Each row was made from one walk, in order. Every step used is in the known rows, and no mark comes twice. Write each row's walk.
Known rows:
mogon > gokaz: [  5   2   4  -8   2  -2  -2   0   1  -7 -10   5   2   5  -5 -11  -5  -9
   3   5  -6  -6  12  12  -9  -3  -4   4 -11   0]
dakep > gokaz: [ 14   0 -10  -5   6  -6  -6  16   6   9  -1   4  -4   1   0  -7  -2  -9
   0   4   4  -2   9   7   1  -8   2   4 -10   5]
binil > gokaz: [ -4  10 -11  -3  -7  -3  -9  11  11  -4 -20   6  -5  17  -9   1  -4 -17
  15   5   5 -10   9   8 -19   2   5   4 -14   4]
vogu > binil > gokaz > dakep: [-16   9  -9 -10 -20  -3  -8   5  15   4 -16  11  -6   7  10   7  -5  -2
  20   3  -1  -9   5  13 -27  -3  -3  -1 -12 -10]
rivag > manak > mogon: [ 15  14  -4  -1   1  -1   7  -4   3  11  14   5  -5  -2  -2  -7  -5   0
  -3   0  14  -5   6   3   1  -9   7   1  13 -11]
dakep > gokaz > binil > vogu: [  9   0  -4  -2   3 -10   0  25  11   5  -7  -2  -1  -2  -1   5  -2  -7
  -1  -1  11  -5   3  10  -9  -6   5   0 -16  -2]
mogon > mavif > rivag: [  5  -2   2  -6  19   2  11 -16   1   2   7   4 -10  11  -6 -12  -1   1
  23   1  -8   3  14   2  13   7  13  -1   2   2]
rivag > manak: [  5   9 -10  -1  -3   2   3  -2   9  12  11   6   1  14  -3   0  -3  -1
   9   2  18  -8   1   6   5  -6   9  -1  19  -4]
manak > rivag > mavif > mogon: [ -6  17 -18 -10  26   2  17   2  -2  -1   1   6 -17  -8  -9  -2  -7   7
   7  -3   9   6  12  -4  26 -11   8   6  -2 -10]
manak > rivag > mavif > mogon > gokaz: [ -4  13  -9 -13  26   4  14   0  -7 -13  -7   6 -12 -16 -11 -15  -8   1
   2   0   1   1  17   4  19  -6  -2   8 -14 -10]
manak > mogon: [ 14  10   2  -4   5  -7   2  -1   2   4   1   5  -7  -2  -2  -6  -5  -3
  -4   1  -1  -1  12   4  -9 -10   3   3  -3  -6]
kubit > mogon > mavif: [ -2   2  -6 -10   1  -1   4 -13   6  11   5   9 -14 -12   4   1   0  22
  18   3  -4  -5   9  15  14   8   6  -2 -10   8]
tafike > mogon > difos: [  6   4  -1 -11  -1   5   3 -29   4 -18   5   0  -2   4  -9   0  -5 -12
  -9   5  12   3   2   2  -8  -4   8  -3   9  -5]
mogon > difos: [ -4   7   6 -12  -9  -2   6 -21   2 -10   3  -1   2  14 -10  -1  -5 -13
   3   4   4   2   5  -2 -11 -12   1   0   2  -2]
gokaz > mogon: [ -1  -1  -2 -10  -2   3   9   1   2  12  -5  12   1  13  -4  -6  -6  -6
   0   2  -1   3   4  15 -18 -11   0   5   4   1]
gokaz > binil: [  7  -4  -3 -10  -3  -1   3   0   6  11  -6   2   4  15  -1   6  -5  13
   2  -2  -5  -1   6  -2 -19 -15   1  -3  -7  -7]
dakep > gokaz > mogon > tafike: [  6 -14   0 -16  -7  -2   8  12  -4   6  -9   9   3   6  -4 -19  -3 -16
  -1   5   8   5   8  12  -5 -26 -10   5 -14   9]
mavif > mogon: [ 3 14 -9 -5 12  1  9 -3  5  3  7  3 -2  7 -3  3 -2  2  3  0 -9  4  8  0
 16 -8  3  6  9 -7]
vogu > binil > gokaz: [ -6   2  -6  -7 -16  -1  -4   5  14  -3 -19   7  -1   8  -5   3  -6  -1
  11   3  12 -11  12   6 -27  -9   0   1 -22   0]
dakep > gokaz > binil: [ 15  -9 -10 -10   2  -3   0  15   5  14  -6   2   2   3   1   0  -4   9
  -6   0  -4   0   8  -1 -13 -16  -3   0 -16  -4]
kubit > mogon > gokaz > binil: [ 10  -6  -3 -16  -7   3   1   3   1   5 -14   1   4  -1   2  -4  -8  25
  -4   1  -5  -9  11   7 -17  -4  -9  -1 -24  -4]
mavif > rivag > manak > mogon > kubit: [ 23  18  11   0   7   2   7 -27  -1  13   8   0   0   5   3 -20  -7  -9
  -2   0   5  -1  14   3  -2  -3   3   0  15 -16]
rivag > mavif: [ -3  15  -6  -3  13   1   3   5   3   4  -5  10 -12  -3  -8  -9  -1   4
  16   1  15   1   4   9  11 -13  10  -2  -7  -3]
tafike > mogon: [ 14   4 -12  -5   9   4  -5  -8   9  -3   1   7  -6   3  -2   2  -3  -4
  -5   3  10  -1   4  10  -1   1  13  -3   8  -1]
binil > gokaz > mogon: [ -7   5  -8  -8 -10   4   2  10   6   5 -21  12  -2  16 -10  -5  -7 -17
   6   5   2  -4   6  16 -29  -2  -1   8  -8   3]
vogu > binil > gokaz > mogon > kubit: [ -6   6   9 -10 -20   3   1 -17   7   9 -23  11   5   4   2  -8 -10 -10
   1   4  -1  -3  14  20 -40 -10 -11   3 -15  -7]
tafike > mogon > mavif > rivag: [ 14  -4  -4  -6  26   9   8 -23   3  -5   8   6 -14   1  -6 -11  -1   2
  13   1  -1   5  12   7  17  13  19  -4   9   0]
kubit > mogon > difos: [ -2   7   0 -14 -15   0   4 -18   3  -4   3  -3  -3   7  -4  -1  -6   5
   1   4  12  -4   4   2  -7  -6   0  -2  -3   4]
binil > gokaz > dakep: [-13  17 -13  -7 -14  -4 -12  10  12   4 -18  10  -9  15   7   6  -3 -16
  23   4  -8  -8   2  15 -20   8   1   2  -4  -5]
tafike > mogon > mavif > rivag > manak: [ 15   1 -11  -2  19  14  12 -23   5   4  21   6 -10   1  -5  -9  -1   5
  13   1  15  -1   6   6  26  12  21  -5  25  -5]

Which walk is each row?
[ -8  -4   1 -11   4   4  14 -17   0  10   3  16  -9  -6  -3  -3  -2   4
  11   3 -13   5   8  19  -1  -2   3   3  -2   1] : gokaz > mogon > mavif
[ -3  23 -12  -4  22   6  13   1   2   3   4   8 -11  -8  -8  -5  -1  11
  10  -1   4   7   5   3  30 -13   7   4   2 -10] : rivag > mavif > mogon
[  9   3 -10  -5   9  10  13 -14   4  15  18   4  -9   3  -1 -11  -2  19
  20   0  15  -6   7   6  26  11  15  -4  15   2] : kubit > mogon > mavif > rivag > manak
[ 13   2   6  -5  23   0  15 -17  -3   2   9   4 -14  -3  -5 -17  -2   2
  13  -1 -10   5  17   0  11   4  11   1  -1  -5] : manak > mogon > mavif > rivag
[  9   6  12  -5   3  -8   6  10   3  -9 -12  -1   1 -12  -4  -4  -5  -6
  -6  -1   1  -7  10  11 -21  -5  -2   1 -20 -12] : manak > mogon > gokaz > binil > vogu
[ 10  14   2  -8   6   3   5  -6  -3   4   4   5  -7  -1   8 -20  -6  -8
   6   1  -8  -4   8   9  -1   7  -3   3  12 -20] : mavif > rivag > manak > mogon > gokaz > dakep
[  8  -1  -3  -9  14   4  10 -13   2   8   6   3 -14   2   0 -12  -1  17
  22   1  -1  -1  13   6  18  13  11  -2  -3   8] : kubit > mogon > mavif > rivag
[ 11  -5  -9  -6  15  12  19  -7   0  18  18   9  -7   0  -5 -20  -3   1
   9   2   9   2   8  10  19   4   8   3  14  -3] : dakep > gokaz > mogon > mavif > rivag > manak
[  7  -6   3 -13  -1   1   3   0   0  -1 -14   2   7   6  -3  -5  -7   8
  -3   1 -13  -5  11   3 -22 -10  -8   0 -18  -9] : mogon > gokaz > binil
[ -6   8   0 -12  -4  -4  -6   0   3   0  -8  10  -3   4  10  -5  -4 -10
  12   4 -18  -5   5  18 -12   4  -7   3  -2 -10] : mogon > gokaz > dakep
[  2  -7   4 -10  17   8  19 -16  -3   8   4   9  -8   9  -7 -16  -3   0
  16   1  -9   9  12   9   4   4   8   3   5   1] : gokaz > mogon > mavif > rivag
[ 14   0  -3  -9  10   5  -6  -8   3 -15  -8   6  -2  -6  -5 -10  -5  -8
  -8   6   3  -5  10  16  -5   5   3   1  -5  -3] : tafike > mogon > gokaz
[-10 -11   4 -17 -24   2  10   4   3  -4 -23  11   5  12  -7 -11  -6  -9
   9   4  14  -3  10  11 -28 -27 -12   2 -24   5] : vogu > binil > gokaz > mogon > tafike
[ 14  11   8  -8   2   5  18 -27  -3  -6  18  -5  -2   9 -13 -17  -7 -10
  -5   0  16   2   7 -11  -1 -10   5   0  17 -14] : mavif > rivag > manak > mogon > difos
[  1   4   1  -2  -1  -8   3  12  11   1  -7  -1   2   8  -3  11  -2  -3
   8  -2   9  -6   1   8 -15  -6   8  -2  -8  -4] : gokaz > binil > vogu
[  7   3  -5  -2  13   8  14 -18   4  10  19   5  -6  10  -6 -11  -1   5
  22   0   8  -2   8   2  22   7  16  -2  19  -3] : mogon > mavif > rivag > manak
[  7  13   5  -8  -9   2  13 -25   0  -5  17  -1  -1   0 -10  -8  -7  -8
  -8   3  15  -1   5  -4  -6 -14   2   1  13 -14] : rivag > manak > mogon > difos
[ -5  12  -4 -10  11   3  16   0  -4  -6  -1   6  -6  -2 -10 -13   1   3
  16   1   9   8   7   1  32 -27   0   1  -6  -4] : rivag > mavif > mogon > tafike
[ -2  29   2  -3  16   4   8 -22   0   7  -2   6  -6 -10   0 -10  -3   2
   7   0  -6   8  11   9  19 -12   0   2   3 -14] : rivag > mavif > mogon > kubit
[  4  -2  -4  -6  12  14  22 -18   0  16  17   9  -5   9  -7 -15  -3   4
  15   0   7   2   6   8  15   3  11   1  22  -4] : gokaz > mogon > mavif > rivag > manak
[  4  21   4  -4   5  -1   4 -25   3   8   0   3   3   3   5  -3  -4  -5
   1   1 -16   4  12   7   7  -6  -3   4   8 -12] : mavif > mogon > kubit
[ 23  11  -2   0  12   3  12  -5   0   9  14   1  -6   7  -6 -17  -6  -2
   0  -1  15  -2  10  -4   4  -5  10   1  18 -11] : mavif > rivag > manak > mogon
[ -6   8 -14 -10  18  -4   7   6  -1  -1  -8   8 -18  -3  -9  -6  -8   0
  13  -1  21  -1  11   2   6 -10  11   1 -12  -2] : manak > rivag > mavif
[ -4  14   1 -12   1   3  15 -25   1 -11  11  -3   1   9 -10   1  -4  -6
  -2   2  -5   7   5  -7   7 -13  -1   5  11  -9] : mavif > mogon > difos
[ 12   8   6  -2   1  -2   9   7   5  -4  -2  -1   2 -13  -5  -4  -5  -3
  -5  -1  12 -11   5  11 -12  -3   1   0  -8 -16] : rivag > manak > mogon > gokaz > binil > vogu
[ -7   7  -9 -16  16  -1  19   0  -8 -10  -4   4 -10  -2 -11 -10  -4  -1
  13  -1  15   6  13  -5  30 -26   1   2 -10  -3] : manak > rivag > mavif > mogon > tafike
